What can hang from each mark
Q78: Q35 Q235
Q211: Q35 Q235 Q937
Q58: Q35 Q235 Q937
Q459: Q235
Q35: Q459
Q937: Q58 Q78 Q211 Q459 Q556
Q235: Q556
Q556: Q35 Q235 Q937

Every row comes from one small tree of marks. The marks that hang from a mark follow it in brackets, in the order of their numbers. Every link used is in the known rows. Which tree was each row made from?
Known rows
Q556(Q937(Q459)): [-1.02  0.23  0.13 -2.62 -1.63 -3.45  1.12  0.52 -0.18  0.76 -0.65 -2.77
 -1.32  3.11  1.76 -1.70  0.19  0.49  5.31  0.43 -2.22 -1.96  0.34 -0.98
 -2.40 -3.41  1.18  0.12]
Q35(Q459(Q235)): [-2.15  2.56 -0.13 -3.67  0.75 -2.40  1.51  0.48  0.92  2.45  1.20 -1.98
  2.60  3.28 -0.34  1.05 -0.44 -0.27  4.55 -0.22 -3.00 -1.57 -0.73 -3.20
 -1.18 -4.15  0.47  1.89]
Q58(Q937(Q459)): [-1.91  0.27  0.53 -1.58 -1.53 -2.43  1.07  0.65  0.58  1.18 -0.65 -3.23
  1.35  3.40  3.59 -0.98 -0.43  0.16  4.26  2.13 -1.59 -3.48 -1.00 -0.41
 -2.32 -3.14  2.00  0.93]
Q58(Q235(Q556(Q35(Q459))) Q937(Q78 Q211)): [-0.14  0.01  1.32  1.09 -0.12 -2.70  1.75 -0.93  1.20 -1.21  3.34 -3.28
 -0.84  1.74  3.03 -4.37 -3.47 -1.33  3.17  1.68 -2.44 -5.23 -2.84 -0.60
  2.17 -0.89  3.97  0.69]
Q556(Q35 Q235 Q937(Q459)): [ 0.80 -0.28 -0.15 -2.44 -2.16 -3.71  0.43 -1.56 -1.29 -0.05  0.83 -2.60
 -4.37  2.07  0.83 -3.79 -0.41 -0.72  4.55 -2.19 -3.83 -1.47 -0.10 -1.40
 -0.26 -1.57  0.78  0.24]
Q459(Q235(Q556(Q35 Q937(Q58 Q78 Q211)))): [ 2.07 -0.92  0.62  1.08 -1.64 -2.30  1.08 -0.05 -1.60 -1.50  1.69 -1.57
 -5.74 -0.39 -0.37 -4.61 -2.41 -1.42  6.01 -0.26 -3.68 -2.33  0.01 -0.42
  3.26 -0.84 -0.34  0.59]
Q556(Q35 Q235 Q937(Q58 Q78 Q211 Q459)): [ 3.05 -2.00  1.87  0.55 -0.90 -4.21  0.87 -1.82 -1.61 -2.08 -0.31 -1.87
 -7.13  0.08 -1.37 -8.20 -2.27  0.86  6.05 -0.45 -3.71 -1.96 -0.62 -0.57
 -0.13  1.89 -0.12 -0.02]
Q58(Q35 Q235 Q937(Q78 Q211 Q459 Q556)): [-1.62 -2.53  2.41  2.71 -1.06 -3.60  1.46 -0.78 -0.39 -1.05 -2.00 -4.05
 -1.83  4.00  3.68 -5.61 -1.72  2.33  4.53  5.48 -1.29 -5.43 -4.67  2.36
 -0.63  1.75  3.68 -0.39]
Q556(Q35 Q937): [ 0.24  0.31 -0.30 -2.01 -2.47 -2.47  0.59 -0.30 -0.82 -0.24  1.73 -2.27
 -1.98  2.22  1.39 -1.07  0.68 -1.90  4.43 -2.06 -3.18 -2.37  0.58 -2.16
 -0.99 -3.64 -0.14  0.78]
Q459(Q235(Q556(Q937))): [-0.98  1.18 -1.09 -2.68 -2.28 -1.73  1.18  1.03 -1.07  1.53  2.00 -2.58
 -1.18  2.15  2.15  1.11 -0.50 -2.17  4.86 -0.51 -3.20 -1.63  0.78 -1.49
  1.87 -4.99  1.30  0.52]
Q235(Q556(Q937(Q78))): [-0.07  1.11  1.34 -1.46 -3.08 -2.76  1.59  0.65 -0.59  0.05  1.79 -2.07
 -1.72  1.74  2.70 -1.60 -0.35 -0.86  4.81  0.28 -1.53 -3.57  1.17 -1.56
  0.58 -3.42  1.50 -0.48]
Q35(Q459(Q235(Q556(Q937(Q211))))): [-0.84  0.86 -1.53 -2.18 -0.57 -2.73  2.32  0.97  0.04  1.47  1.83 -2.86
 -1.41  1.69 -0.37 -1.04 -2.03 -0.81  5.22  0.04 -4.13 -0.70  0.16 -1.12
  1.04 -4.19  2.57  1.03]
Q211(Q35(Q459) Q937(Q556(Q235))): [-1.97  2.53  0.00 -4.44 -2.12 -3.56  2.13 -2.31  1.22  2.67 -0.09 -1.91
 -3.42 -0.23 -0.46 -3.32 -0.08  2.75  1.97  0.57 -2.12 -2.50 -5.47 -2.67
 -0.76 -2.33  3.17  2.15]
Q78(Q35 Q235): [-2.49  0.63  1.59 -4.60 -1.11 -0.54  0.48  0.53 -0.51  2.88  1.24 -4.17
  4.57  2.40  0.21  2.35 -0.59 -0.91  3.34 -1.70 -2.55 -3.44  1.60 -4.15
 -2.52 -4.07  0.59 -1.90]
Q35(Q459(Q235(Q556(Q937)))): [-1.32  2.10 -1.42 -3.37 -0.50 -3.00  1.67  0.48  0.14  2.10  2.64 -2.69
 -0.40  2.62  1.02  0.43 -0.71 -1.42  4.33 -0.65 -3.59 -0.93 -0.26 -2.05
  1.21 -5.05  2.36  0.88]
Q937(Q78): [-0.93  1.56  2.61 -1.81 -1.89 -2.11  1.34  0.69  0.09  0.42  0.32 -1.31
  1.25  2.40  1.29 -0.83 -0.13  0.37  5.03  0.62 -0.82 -4.22  0.80 -2.74
 -1.71 -2.45 -0.32  0.56]
Q211(Q35(Q459) Q235 Q937): [-3.51  4.08 -0.37 -5.58 -2.38 -1.39  2.93 -0.91  1.42  2.52 -0.16 -1.10
 -1.26 -1.38  0.67 -0.72 -0.80  2.06  1.05  1.44 -1.63 -3.23 -5.14 -3.89
 -3.50 -4.08  1.94  3.61]
Q211(Q35): [-1.97  1.76  1.16 -4.15 -2.83 -1.45  1.51 -0.28 -0.03  1.20 -0.16 -1.79
  0.66  1.55  0.72 -0.37 -0.29  0.06  2.92  0.18 -1.32 -3.95 -1.05 -2.35
 -2.32 -3.57  0.02  1.81]
Q35(Q459(Q235(Q556(Q937(Q58 Q78 Q211))))): [ 1.02  0.41  0.53 -0.38  0.72 -3.54  2.13  0.24 -0.20  0.01  1.53 -1.96
 -3.22  0.58 -1.29 -3.92 -2.63  0.00  5.86  1.09 -3.60 -1.39 -0.77 -1.28
  1.38 -1.53  1.55  0.60]
Q556(Q235 Q937(Q211 Q459)): [ 0.52 -1.20  0.11 -2.04 -1.55 -3.36  1.70 -0.29 -1.16  0.28 -0.79 -3.11
 -3.74  1.67 -0.27 -3.87 -1.71  0.75  5.75 -0.03 -3.81 -1.12  0.57 -0.67
 -1.62 -1.44  1.75  0.06]
Q937(Q58 Q211(Q35) Q459(Q235)): [-1.12 -0.33  0.82 -2.25 -0.48 -1.94  1.55 -0.09 -0.47  0.76 -2.71 -1.81
 -2.69  0.37 -1.92 -4.03 -2.79  1.82  5.02  2.07 -2.54 -2.35 -2.29  0.03
 -1.14 -0.62 -0.44  2.20]
Q211(Q235(Q556(Q35(Q459)))): [-2.58  3.65  0.34 -3.27 -2.35 -1.73  2.00 -0.30  0.99  0.53  3.61 -2.21
  0.17  0.37  1.51 -2.32 -1.42  0.24  2.28 -1.32 -2.50 -3.54 -1.09 -2.78
 -0.24 -3.37  1.78  1.28]
Q937(Q58 Q78(Q235(Q556)) Q211(Q35) Q459): [-0.33 -0.13  3.81 -1.70 -1.31 -2.51  1.82 -0.93 -0.12  0.46 -0.86 -2.83
 -3.06 -0.96 -0.74 -6.34 -4.02  2.52  3.70  2.42 -1.02 -4.47 -1.60 -0.18
  0.61  0.52  2.04 -0.39]
Q211(Q937(Q58)): [-0.52  1.45  1.09 -2.46 -1.84 -0.83  1.85  0.72  0.49  1.40  0.36 -2.18
 -0.37  0.23  1.06 -0.61 -0.35  0.80  4.97  1.69 -1.73 -3.05 -2.04 -2.81
 -1.91 -2.92  0.81  0.83]
Q78(Q35(Q459) Q235(Q556(Q937))): [-1.97  1.26  0.09 -4.94 -0.74 -2.54  1.08 -0.05  0.11  3.08  3.39 -4.96
  2.45  2.05  0.37  0.95 -0.97 -1.41  2.70 -2.13 -3.61 -2.06  0.99 -3.69
 -0.91 -5.05  3.57 -2.49]

Write each row's tree
[-1.55  1.32  2.00 -2.66 -0.92 -4.23  0.97 -1.00  0.52  1.48  0.86 -2.51
  0.73  2.08 -1.32 -3.25 -0.11  2.08  3.73 -1.33 -2.22 -3.39 -0.65 -3.51
 -1.53 -0.96  1.39 -1.41] : Q937(Q78(Q35(Q459)) Q556(Q235))
[-0.15  0.50  0.39 -2.40  1.22 -3.49  0.69  0.02 -0.61  1.14  0.73 -1.97
  0.02  1.91 -1.83 -0.91 -0.54 -0.78  4.89 -0.77 -3.73 -1.38 -0.65 -3.81
 -1.73 -2.27 -0.46 -0.46] : Q556(Q937(Q58 Q78(Q35(Q459(Q235)))))
[-1.46  2.00  0.52 -2.63 -1.79 -2.29  2.48 -0.76 -1.18  0.35  2.73 -3.59
 -1.00  1.23  1.19 -2.89 -1.06  0.21  2.69  1.08 -3.52 -2.34 -2.95 -1.87
 -2.13 -2.16  2.83 -0.10] : Q211(Q235(Q556(Q937(Q58(Q35(Q459))))))
[ 1.62 -1.51  2.33  0.76  0.86 -2.58  1.43 -0.33 -0.91 -2.02  0.65 -2.58
 -2.84  1.53  0.56 -3.71 -2.17 -0.44  5.69  1.80 -2.62 -3.46 -1.25 -1.56
 -0.83  0.12  0.94 -0.32] : Q556(Q937(Q58(Q235) Q78 Q211))
[ 0.29 -0.32 -0.60 -1.98 -2.19 -1.47  1.72 -0.22 -1.55  0.31  0.33 -2.34
 -4.56 -0.62 -0.78 -2.66 -2.62 -0.96  4.28  0.78 -3.63 -1.93 -1.58 -0.26
  1.51 -2.49  0.80  1.53] : Q459(Q235(Q556(Q937(Q58 Q211(Q35)))))
[-1.26 -0.58  2.28 -1.21 -2.09 -2.34  1.78 -1.07  0.09  1.21 -0.89 -3.42
 -2.17  0.16  2.25 -4.20 -3.51  1.01  2.33  3.19 -1.16 -4.90 -2.27  0.58
  0.84 -1.22  3.55  0.73] : Q58(Q937(Q78(Q235(Q556)) Q211(Q35) Q459))
[-1.78  3.17  2.16 -2.04 -2.68 -1.55  3.28 -0.55  0.12  0.95  1.36 -1.96
 -1.42 -1.01  1.56 -3.55 -1.78  2.44  2.73  3.57 -1.51 -4.21 -5.08 -2.48
 -1.31 -0.85  2.82  0.66] : Q211(Q235(Q556) Q937(Q58(Q35(Q459)) Q78))
[ 0.11 -0.01 -1.78 -1.60  0.23 -3.15  1.42 -0.30 -0.20  0.52  1.35 -2.05
 -2.71  1.88 -1.56 -1.90 -1.11 -1.36  5.08 -1.66 -5.01 -0.29 -0.55 -1.87
 -0.04 -3.21  0.20  2.31] : Q556(Q35(Q459(Q235)) Q937(Q211))
[ 0.37 -0.23  1.05 -2.96 -2.39 -2.59  0.69 -0.51 -1.91  0.69  0.87 -2.47
 -0.86  1.75  0.01 -0.82 -0.30 -1.29  4.27 -2.16 -3.24 -2.83  1.40 -3.74
 -1.73 -2.24  0.08 -1.54] : Q556(Q235 Q937(Q78(Q35)))
[-2.44  1.94  1.93 -2.48 -3.83 -0.98  2.11  1.08  0.21  1.00 -0.64 -2.13
 -1.98 -2.43  1.95 -3.61 -2.28  3.07  3.81  2.67 -0.75 -4.76 -2.21 -1.90
 -1.35 -1.19  1.85 -1.31] : Q211(Q235(Q556) Q937(Q58 Q78(Q35) Q459))
[-2.55  3.11  1.31 -3.75 -4.01 -0.77  2.46 -0.80  0.13  1.20 -1.38 -0.05
 -3.09 -2.08  1.77 -1.05 -0.74  1.94  1.93  2.18 -0.43 -4.77 -4.16 -3.31
 -2.37 -2.67  0.30  3.18] : Q211(Q35 Q235 Q937(Q78))
[-2.90  2.19  1.31 -5.09 -0.76 -1.55  1.34  0.44  0.78  3.41  3.33 -4.77
  4.95  1.97  0.18  0.95 -1.62 -0.38  2.52 -1.59 -2.67 -3.28  0.96 -3.98
 -1.00 -4.49  3.21 -2.33] : Q78(Q35(Q459) Q235(Q556))
[-2.29  3.17  0.77 -1.28 -2.13 -3.34  1.91 -1.11  1.84  0.58  0.57 -0.52
 -4.01 -0.93  1.14 -4.26  0.29  3.34  2.78  0.83 -1.30 -3.60 -4.54 -2.90
 -0.82 -1.58  1.43  2.32] : Q211(Q235 Q937(Q78 Q556(Q35(Q459))))
[ 0.52  0.90  2.51 -0.68 -1.84 -2.88  1.34 -1.18  0.04  0.63 -0.10 -1.51
 -4.40 -0.55  0.42 -4.48 -0.18  2.60  4.88  1.55 -1.49 -3.28 -3.34 -2.40
  0.37  0.24  1.30  0.11] : Q211(Q937(Q58 Q78 Q556(Q235)))
[-2.33 -1.97  0.34  1.09 -1.39 -3.06  0.57  1.07 -0.01  1.04 -2.96 -2.79
 -1.24  2.07  0.92 -3.35 -1.31  2.08  5.40  2.60 -2.10 -3.49 -1.17  0.89
 -0.45 -0.91  1.07 -0.06] : Q58(Q937(Q78(Q35) Q211 Q459(Q235) Q556))
[ 0.83  1.10 -0.60 -3.26 -0.57 -3.99  0.97 -2.07 -0.37  0.47  3.05 -2.52
 -2.52  2.15 -0.43 -2.59 -0.20 -1.69  3.50 -3.28 -4.65 -0.96 -0.79 -3.40
 -0.66 -2.59  1.26  0.94] : Q556(Q35(Q459) Q235 Q937)
[ 0.96 -0.85  0.03 -2.12 -1.77 -2.15  1.73 -0.40 -1.56  0.28  0.88 -2.93
 -2.56  1.47 -0.49 -2.03 -1.27 -0.87  5.19 -1.08 -4.28 -1.36  0.95 -2.09
 -1.26 -2.35  1.17  0.45] : Q556(Q235 Q937(Q211))
[-2.04  1.45  2.01 -3.63 -3.31 -0.34  1.46  0.78  0.06  3.14  1.47 -3.34
  1.18 -0.65  1.88  1.04 -1.50  0.10  3.28  0.47 -1.25 -4.66 -0.16 -3.63
  0.53 -3.71  2.48 -2.20] : Q211(Q937(Q78(Q35 Q235(Q556))))
[-2.53  1.99 -0.73 -3.12 -3.01 -1.23  1.91  1.53  0.64  2.93 -0.42 -2.30
 -1.75  0.59  2.76 -0.22 -1.49  1.19  5.18  2.34 -1.66 -2.54 -1.68 -0.44
  1.88 -3.94  2.48  0.94] : Q211(Q937(Q459(Q235(Q556))))
[ 0.16 -1.29  1.97  1.27  0.02 -2.26  0.59 -0.79  0.18 -1.92  1.34 -3.29
 -2.66  1.42  0.07 -5.61 -1.71  0.95  5.08  0.63 -2.65 -4.11 -2.53 -0.35
  0.70  0.86  1.05 -0.22] : Q937(Q58(Q235) Q211 Q556(Q35))
[-0.81 -1.68  0.37  2.65 -1.20 -3.81  0.43 -0.30  0.18 -0.50 -1.97 -1.73
 -4.58  1.91  1.61 -5.69 -1.25  1.56  5.48  2.15 -2.25 -3.20 -2.35  1.79
  1.75  0.05  0.62  1.95] : Q58(Q937(Q78 Q211 Q459(Q235) Q556(Q35)))
[-0.65  0.97  1.36 -0.65 -2.99 -0.24  1.92  0.33 -0.51 -1.35  2.34 -2.50
 -2.37 -1.57  0.40 -4.74 -2.94  0.51  3.93 -0.13 -2.87 -3.87 -0.46 -1.24
  0.17 -1.07  0.51  0.71] : Q937(Q58 Q211(Q235(Q556(Q35))))
[-1.82  2.86  0.22 -1.67 -1.24 -2.75  1.64 -1.21  1.71  0.59  1.29 -1.65
 -3.71 -1.32  0.21 -4.62  0.03  3.17  2.79  0.60 -2.37 -2.63 -5.37 -2.76
 -1.43 -1.47  1.58  1.95] : Q211(Q235 Q937(Q58 Q556(Q35(Q459))))
[-0.08  0.92  1.14 -1.79 -1.89 -2.18  1.32 -0.95  0.09  1.28  0.36 -2.58
 -3.35 -0.21  0.36 -3.33 -0.06  2.09  4.53  0.94 -2.32 -2.45 -3.30 -2.23
  0.00 -0.99  1.88  0.25] : Q211(Q937(Q58 Q556(Q235)))
[ 0.72 -2.15  1.40  0.72 -0.55 -3.28  1.62 -0.04 -2.43 -0.48 -2.46 -2.24
 -4.29  2.27 -0.88 -4.72 -1.83  1.13  6.67  3.07 -3.44 -1.69 -1.83  0.74
 -1.07  0.88 -0.26  0.35] : Q556(Q937(Q58(Q35) Q78 Q211 Q459(Q235)))
[-0.19 -0.23  1.82 -1.44 -2.68 -3.34  0.84  0.75 -0.79  0.02  0.16 -3.07
 -1.76  0.94  1.09 -4.21 -1.40  0.76  5.30  0.75 -1.81 -3.64  0.86 -0.79
 -0.83 -1.36  1.35 -2.95] : Q235(Q556(Q937(Q58 Q78(Q35) Q459)))
[ 0.17  1.44  2.46 -1.33 -1.69 -1.55  1.85  0.48  0.43  0.66 -0.28 -1.17
 -1.40 -0.16  1.04 -1.92 -0.43  1.29  5.15  2.40 -0.90 -3.85 -2.11 -2.92
 -1.51 -1.65  0.14  0.82] : Q211(Q937(Q58 Q78))
[-1.47  0.67  0.85  1.47 -0.90 -3.61  1.65 -1.15  1.23 -0.97  0.59 -1.73
 -2.95  0.50  1.24 -5.91 -1.01  2.06  2.88  1.23 -2.36 -3.85 -3.50 -0.98
 -1.22 -0.67  1.71  2.53] : Q58(Q937(Q78 Q211(Q235) Q556(Q35(Q459))))
[ 2.03 -2.05  2.50  0.35  0.40 -3.77  0.58 -1.34 -0.97 -0.99 -0.23 -2.74
 -5.24  0.47 -1.07 -6.26 -2.13  0.81  5.54  0.06 -3.20 -2.10 -0.46 -0.96
 -0.43  0.77  0.22 -0.51] : Q556(Q35 Q937(Q58 Q78(Q235) Q211 Q459))
[ 0.49  0.38  1.90  0.01 -0.68 -4.66  1.47 -1.89  0.63 -0.66  1.15 -1.68
 -3.70  1.03 -2.07 -7.12 -1.24  2.28  4.56 -1.13 -2.90 -2.91 -1.37 -1.65
  0.50  0.75  1.14  0.85] : Q937(Q78 Q211 Q556(Q35(Q459) Q235))
[ 2.05 -2.37  2.49  0.21 -1.47 -3.86  1.84 -1.48 -2.74 -1.20 -1.49 -2.88
 -5.08  1.61 -1.15 -6.96 -2.15  1.47  5.99  2.01 -3.52 -2.22 -1.69  0.12
 -1.86  2.27  0.93 -0.86] : Q556(Q235 Q937(Q58(Q35) Q78 Q211 Q459))
